Each row was made from one small tree. Brackets hold a mark, then the marks that hang from it, in the order of their numbers. Every link used is in the known rows. Write each row's tree.
Known rows
(Q_541 (Q_484 (Q_318 Q_889))): [-1.60  0.54  3.79  1.53 -5.45 -1.07  6.15  2.54  0.45  0.24  0.85 -3.88
 -3.99 -3.96  2.49 -1.57  0.67  4.00  0.60  3.51  3.05 -2.71]
(Q_146 Q_77 Q_977): [ 5.52  2.00  2.89 -3.10 -0.84 -0.94  2.41 -1.03  4.15  0.54  2.59  0.05
 -4.04  0.92  1.71 -1.85 -0.34  1.39 -1.33  2.93  2.81 -0.84]
(Q_146 (Q_77 (Q_279 (Q_276 (Q_484 Q_318) Q_889))) Q_977): [ 4.83  1.62  5.48  1.37  1.18  1.81  0.33  0.12  2.53  1.19 -0.30 -0.57
 -4.58 -0.48  0.91 -1.42 -1.42  1.35 -0.48 -1.95  2.64  3.11]
(Q_77 (Q_279 (Q_276 Q_484 (Q_889 Q_318)) (Q_977 Q_146))): [ 4.29  0.17  4.11  3.57  0.45  1.61 -1.11 -0.29 -0.34  1.76 -0.21  0.41
 -5.02 -1.27  2.75 -5.40  2.40  1.69  0.05 -0.86  2.88  8.00]
(Q_318 Q_889): [ 0.68 -0.44  3.30  1.35 -4.01 -2.22  4.20  1.05  0.45 -0.63  1.55 -2.68
 -4.16 -2.39  3.68 -3.64 -0.54  3.44 -0.23  4.42  3.12 -0.64]
(Q_279 Q_977): [ 3.00  1.99  1.67 -0.32 -2.17 -1.85  2.07 -1.96  2.96  1.30  3.62 -0.81
 -3.81 -1.76  3.75 -6.09  1.50  4.09 -0.75  5.14  2.44  1.66]
(Q_146 (Q_77 (Q_279 (Q_276 (Q_484 Q_318)))) Q_977): [ 5.19  1.87  5.57  0.58  1.16  1.14  0.39  0.40  3.85  1.56 -0.25 -0.82
 -5.15 -1.00  1.27 -1.31 -0.79  1.57  0.16 -1.00  3.17  2.24]
(Q_146 (Q_977 Q_279)): [ 4.43  0.29  2.91 -3.57 -0.34 -1.95  4.47 -1.08  2.54 -1.53  1.44 -1.86
 -3.75 -1.28  1.89 -2.28 -1.00  1.49 -1.65  4.53  3.90  1.80]
(Q_889 (Q_276 Q_484) Q_318): [-0.10 -1.90  2.73  0.99  0.80 -0.65  2.87  2.27  2.94  3.12 -1.40 -0.61
 -5.41 -1.12  3.55 -6.37  0.41  1.22  1.40  5.05  1.11  3.44]
(Q_276 Q_889): [ 1.30 -0.12  1.86  0.11 -3.45 -1.33  4.01 -0.93 -0.13 -0.65  1.32 -0.70
 -3.48 -1.21  3.22 -5.43 -0.23  3.93 -1.20  2.76  1.05  2.39]
(Q_484 Q_318): [ 0.94  1.88  3.09  0.72 -3.70 -0.48  4.59  0.49  2.73  1.72  0.03 -2.14
 -4.49 -4.21  4.13 -4.66 -0.22  4.17  0.39  2.92  2.12 -1.00]
(Q_279 (Q_977 Q_146)): [ 4.71  2.27  1.79 -0.39 -2.79 -0.87  1.07 -1.82  1.66  0.98  3.73  0.42
 -4.09 -0.68  3.73 -4.95  2.74  2.93 -1.37  4.54  2.68  1.93]
(Q_279 (Q_276 Q_889) Q_977): [ 3.07  0.36  2.69  2.29 -1.88  0.48 -0.07 -1.50 -0.78  0.74  4.52  0.02
 -4.18 -1.53  3.26 -7.72  0.03  3.06 -1.42 -0.78  1.99  6.27]
(Q_77 (Q_279 (Q_276 Q_484) (Q_977 Q_146))): [ 4.42  0.58  4.15  2.91 -0.71  0.11 -0.75 -0.55  0.87  1.11  0.37 -0.60
 -5.20 -1.40  3.29 -4.70  2.42  3.32  0.26  0.97  2.92  6.84]
(Q_541 (Q_484 Q_318)): [-1.00  0.93  2.81 -0.03 -5.17 -1.14  6.47  1.69  1.70  0.86  0.51 -3.00
 -3.96 -3.40  2.70 -2.49  1.44  4.75  0.80  3.75  2.35 -1.92]
(Q_977 Q_146 Q_279): [ 5.17 -0.43  3.02 -2.12 -3.19 -1.08  3.46 -1.09 -0.41 -2.00 -0.35 -2.73
 -4.53 -1.51  4.06 -2.74  0.73  2.21 -1.58  5.27  3.11  2.04]
(Q_146 Q_77 (Q_977 (Q_279 (Q_276 Q_484)))): [ 6.20  0.92  4.80 -2.42  1.05  0.04  0.74 -0.60  2.28 -0.51  0.48 -1.92
 -4.74  0.38  1.80 -1.83 -1.50  0.43 -0.89  1.67  3.00  1.94]
(Q_146 (Q_77 (Q_279 Q_276))): [ 4.75 -0.43  3.85  0.91 -1.72 -0.76  1.05 -0.84  2.02  1.10  0.20 -2.36
 -5.56 -1.46  3.70 -3.63 -0.65  4.04  0.13  0.41  2.46  2.79]
(Q_889 (Q_276 Q_484)): [-0.43 -1.67  3.02  1.43 -0.89 -1.85  3.01  1.45  2.23  0.69 -0.31 -1.79
 -4.88 -0.77  3.54 -5.73 -0.72  3.66  0.53  6.07  0.42  3.40]
(Q_977 (Q_146 Q_77) (Q_279 (Q_276 Q_484 Q_889))): [ 6.32 -0.14  5.08  0.09 -1.53  1.90 -0.37 -0.34 -2.75 -1.65 -1.66 -2.17
 -5.05  0.28  3.44 -2.88 -0.29  0.79 -1.50  0.46  1.62  4.26]

Write each row's tree
[ 3.23  1.32  5.66  5.22 -0.90  1.35 -0.82  0.92  0.06  1.37 -0.03 -1.61
 -5.29 -3.19  3.09 -3.71  1.26  2.57  0.37 -0.16  3.56  4.91]
(Q_77 (Q_279 (Q_276 (Q_484 (Q_318 Q_889))) (Q_977 Q_146)))
[ 3.84  0.06  5.86  1.88 -2.55  1.45  1.24  1.61 -2.29 -1.48 -1.87 -3.51
 -5.60 -2.44  3.90 -2.62 -0.04  1.09 -0.44  1.17  3.24  3.19]
(Q_977 Q_146 (Q_279 (Q_276 (Q_484 (Q_318 Q_889)))))
[ 6.23  1.01  5.68  0.32 -1.68  2.12 -0.14  0.37 -0.99 -0.33 -2.19 -3.04
 -5.74 -1.16  4.00 -2.52 -0.26  1.12 -0.51  0.98  2.27  2.29]
(Q_977 (Q_146 Q_77) (Q_279 (Q_276 (Q_484 Q_318))))
[-0.97 -1.78  4.31  3.34 -1.87 -1.69  2.93  2.53  0.27 -0.57  0.46 -2.97
 -4.66 -1.76  3.19 -4.10 -1.56  2.81  0.15  5.19  1.76  1.44]
(Q_318 (Q_889 (Q_276 Q_484)))
[ 6.02  1.13  3.63 -1.58  0.56 -1.03  2.09 -1.39  4.27  0.54  1.12 -0.73
 -4.41 -0.23  1.32 -0.61 -0.81  2.02 -1.01  2.20  3.55  1.04]
(Q_146 (Q_77 Q_279) Q_977)
[ 4.80  0.78  4.22  2.20  1.24  1.31 -1.37 -0.94  1.48  2.64 -0.28 -0.90
 -5.13 -1.00  2.99 -4.76  0.64  2.07  0.37 -0.36  2.04  4.28]
(Q_146 (Q_77 (Q_279 (Q_276 Q_484 (Q_889 Q_318)) Q_977)))
[ 3.68 -0.48  3.29  2.48 -0.80 -1.23  0.73 -1.41  1.62  1.19  2.02 -1.64
 -4.97 -3.12  3.43 -5.69  0.54  4.37 -0.05  0.76  3.64  6.51]
(Q_77 (Q_279 Q_276 Q_977))
[ 0.70  0.45  2.88  0.23 -0.71  0.29  3.15  1.17  0.82  1.80 -2.40  0.61
 -3.73 -0.10  3.29 -5.77  1.94  1.86  1.06  2.80  0.59  2.49]
(Q_276 Q_484 (Q_889 Q_318))
[ 5.96  0.80  3.09 -0.23 -3.14 -0.34  1.49 -0.96  1.46  0.47  0.05 -0.90
 -5.04 -0.20  3.58 -1.74  1.53  3.03 -0.97  3.05  2.67  1.10]
(Q_977 (Q_146 (Q_77 Q_279)))
[ 4.53  1.97  4.93  2.82  0.20  0.97 -1.02 -0.69  2.74  2.57 -0.15 -2.12
 -5.25 -2.36  3.49 -3.96 -0.11  3.64  0.72  0.29  2.20  2.33]
(Q_146 (Q_77 (Q_279 (Q_276 (Q_484 Q_318)) Q_977)))
[ 3.03  0.60  5.60  0.21  0.08  0.42  2.78  1.15  0.94 -1.08  0.20 -2.59
 -4.53 -2.27  1.57 -2.17 -1.90  0.54 -0.63  1.02  4.06  2.26]
(Q_146 (Q_977 (Q_279 (Q_276 (Q_484 (Q_318 Q_889))))))
[ 4.97 -0.04  3.35  2.73 -1.39 -0.18 -0.28 -1.25  0.55  0.82  2.09 -0.82
 -5.30 -2.12  3.41 -4.77  1.68  3.39 -0.68  0.22  3.65  6.84]
(Q_77 (Q_279 Q_276 (Q_977 Q_146)))
[ 6.50  0.28  4.35 -1.88  0.84  0.63  1.19 -1.44  0.77 -1.25  1.84 -1.67
 -4.38 -0.03  1.32 -2.00 -2.65  0.18 -2.37 -0.04  3.05  2.81]
(Q_146 Q_77 (Q_977 (Q_279 (Q_276 Q_889))))
[ 5.97  0.31  4.33  0.15  0.80  0.41  0.65 -0.92  1.94  0.18  1.73 -0.37
 -4.65 -0.09  0.93 -1.77 -1.56  1.33 -1.51 -1.71  3.17  3.97]
(Q_146 (Q_77 (Q_279 (Q_276 Q_889))) Q_977)
[ 6.35  1.88  3.18  1.24 -2.32  1.14 -2.08 -1.32  0.34  1.40  4.47  0.27
 -5.37 -0.05  3.79 -5.59  1.60  1.81 -1.42 -0.17  2.73  4.05]
(Q_279 Q_276 (Q_977 (Q_146 Q_77)))
[ 2.86 -0.23  4.09  3.37  1.06  0.51 -0.23 -0.32  0.69  2.02 -0.31 -0.35
 -4.76 -2.12  2.90 -6.27  1.35  2.61  0.65 -0.44  2.57  7.61]
(Q_77 (Q_279 (Q_276 Q_484 (Q_889 Q_318)) Q_977))
[ 3.57  0.88  4.83 -1.12  0.34  0.16  2.98  0.43  1.90 -0.57  0.11 -1.89
 -4.49 -1.91  1.88 -2.74 -1.25  0.94 -0.37  1.37  3.50  2.91]
(Q_146 (Q_977 (Q_279 (Q_276 (Q_484 Q_318)))))
[ 4.72  0.64  2.80  1.13 -1.50 -1.18  1.37 -1.99  2.03  0.79  1.33 -0.90
 -4.43 -2.08  3.21 -3.62  2.13  3.81 -0.82  3.75  3.45  4.04]
(Q_77 (Q_279 (Q_977 Q_146)))
[ 4.58  3.45  5.20  3.88 -1.16  3.92 -3.04 -0.15 -1.14  1.91  1.60  0.78
 -4.71 -0.41  3.03 -5.52  1.30  1.04 -0.90 -2.37  1.15  4.41]
(Q_279 (Q_276 (Q_484 Q_318) Q_889) (Q_977 (Q_146 Q_77)))
[ 5.49  0.41  4.12  1.48 -1.23  1.70 -0.26  0.39  0.05  1.45 -1.52  0.24
 -5.38  0.33  3.15 -2.96  1.93  1.06 -0.25 -0.26  2.03  3.80]
(Q_977 (Q_146 (Q_77 (Q_279 (Q_276 Q_484 (Q_889 Q_318))))))
[-0.22  2.12  4.22  2.04 -2.31  0.83  3.45  1.27  0.73  0.96 -2.37 -0.67
 -3.43 -1.85  3.19 -4.93  0.13  3.47  0.70  2.40  0.12  0.98]
(Q_276 (Q_484 Q_318) Q_889)
[-2.58 -0.77  3.98  2.83 -4.54 -0.77  5.75  3.05  0.18  0.19  1.07 -4.10
 -4.30 -4.07  2.14 -2.03 -0.66  3.58  0.26  3.43  2.58 -1.43]
(Q_541 (Q_484 (Q_318 (Q_889 Q_276))))
[ 3.12 -2.19  3.51 -0.02 -1.84 -0.64  2.92 -1.13 -1.97 -1.96  0.31 -3.61
 -4.57 -2.62  3.59 -5.46 -2.03  2.96 -1.38  1.05  2.33  5.40]
(Q_977 (Q_279 (Q_276 Q_889)))
[-0.93 -0.62  3.76  2.71 -1.01 -0.50  3.09  2.03  2.44  1.58 -1.17 -2.13
 -4.95 -2.44  3.52 -5.39 -1.34  3.56  0.77  4.85  0.44  2.22]
(Q_889 (Q_276 (Q_484 Q_318)))
[ 4.86 -0.57  4.44 -0.34 -2.54  0.31  1.37  0.36 -1.49 -1.59 -1.38 -2.40
 -5.35 -0.77  4.03 -3.64  1.08  1.69 -0.61  2.53  2.62  4.86]
(Q_977 Q_146 (Q_279 (Q_276 Q_484)))
